Known rows, with every step that occurs
Z -> K -> J: [ 26  -1   5 -10  16  -4   8   0   3  -2   6   9  15   9  11  39 -14]
Z -> X: [ 15   1   0   2   7 -10  -8  -9  11   9 -12  -1  17  15 -20  -3   0]
W -> G -> Z -> K -> J -> X: [ 28 -25  34 -26  33   6   0 -17 -13   5  11  12   5  29 -24  42 -33]
G -> Z -> X: [ 13   7   9  -7  12 -13  -7 -16  -3  26 -18  -4   1  22 -33  -6  -2]
G -> Z -> K: [ 24   7  10  -9   8  -6  12   0  -4  17  -1   4   2  10 -16   4  -8]
K -> Z -> X: [ 19   0  -3   1  13   5   1 -17 -13   7 -11   5  11  -4 -26   9   7]
X -> Z: [ -7  17   5  18   0   1 -17   1 -17  12  10  -3   2   4   8  -8  13]
J -> K -> Z -> G: [ 17 -25 -12 -15  21  30   0   7 -13 -12  -3  19  -9 -13 -23   1 -16]
Z -> K -> J -> X: [ 27 -20   8 -11  24  10   6  -7   9 -12   4  13  20  18  17  49 -17]
K -> Z -> G: [ 22 -14  -5 -26  10  16   5  -7 -27   6   5   4  12  -9 -11   7  -6]
K -> J -> X: [  0 -26   7 -10  24  14  -6 -19  -1 -14  -3   5   3  18  19  44 -10]
W -> G -> Z: [  6  -6  26 -16  13  -3  -5 -11 -21  15   7   1 -12  12 -37   1 -19]
K -> J -> X -> T: [  4  -5   7  11  15  21 -14 -12   7 -23 -10   3   5  32  32  42   0]
W -> G: [  6 -10  19  -9   9   0  -6  -4  -8   1  14   3   0   6 -22   4 -17]
Z -> K: [27  4  2 -2  4 -3 12 10  9  1  8  8 17  2  0 10 -8]
W -> G -> Z -> X -> J: [  9  10  20  -9  23 -15 -15 -12 -16  31   4  -3   8  30 -55  -8 -12]
K -> J -> X -> Z -> G -> W: [ 15 -21  23 -15  15  13 -33 -17 -19   7   9   7  -1  36  24  24  -7]

Rows
[17 -6  9 12 15 18 -8  1  1  0 15 10 22 16 13 14  2]	J -> X -> Z -> K
[ 15 -12 -12   8  23  19  -3   0   0 -11 -18  20 -11  -9 -37   3  -4]	J -> K -> Z -> X
[ 25 -24   1 -14   9  25 -10   7 -14  -6  -4  23 -29  -4 -22  -8 -13]	J -> K -> Z -> G -> W
[ 10  -1 -10  -4  12  18 -15  15 -20   6   4  18 -20   4 -22 -19  -2]	X -> J -> K -> Z -> G -> W
[ 17   6  19  -6 -10  -1 -31   2 -23  24  15   0  -3  22   6 -22   4]	X -> Z -> G -> W
[ -5  -9   9  14  11  19 -18  -7  -7  -1   9   3   8  14  13   6   7]	J -> X -> Z
[ 24 -15  16 -18  27   6   6 -15  -6   6  -3   9   4  24  -1  41 -16]	G -> Z -> K -> J -> X
[  2  13  -5   6  25  -6 -14  -1  -1  22 -17   5  -6  24 -46 -19  -2]	G -> Z -> X -> J -> K
[ 28  -4  28 -17  16  -5   5  -3 -13  16  13   7   1  15 -36   8 -25]	W -> G -> Z -> K
[  9  16 -12   8  18   1  -3 -10 -18  18  -5   3  17   1 -28   2  14]	K -> Z -> X -> J
[ 31  -2   9   8  18  17   0  -1  16 -20  -1  11  21  32  29  47  -8]	Z -> K -> J -> X -> T
[  3  -1 -22  -6  25  22  -5  15 -18   0   5  14   0  -4 -23  -9  -5]	X -> J -> K -> Z -> G
[  2  10 -16  17  22  -1 -18  10  14   6 -11   9   7  17 -32 -16  -1]	Z -> X -> J -> K
[  4  23   1   0  16 -16 -11 -11  -9  34 -12  -7   8  26 -35 -14   5]	G -> Z -> X -> J
[-10   8 -22  15  21  20  -3  13 -15  -6   0  16 -13 -12 -21  -6   5]	X -> J -> K -> Z
[  9   6   5  -7   4   5 -21   3 -20  19  15  -4  20  11   6 -13   1]	X -> Z -> G
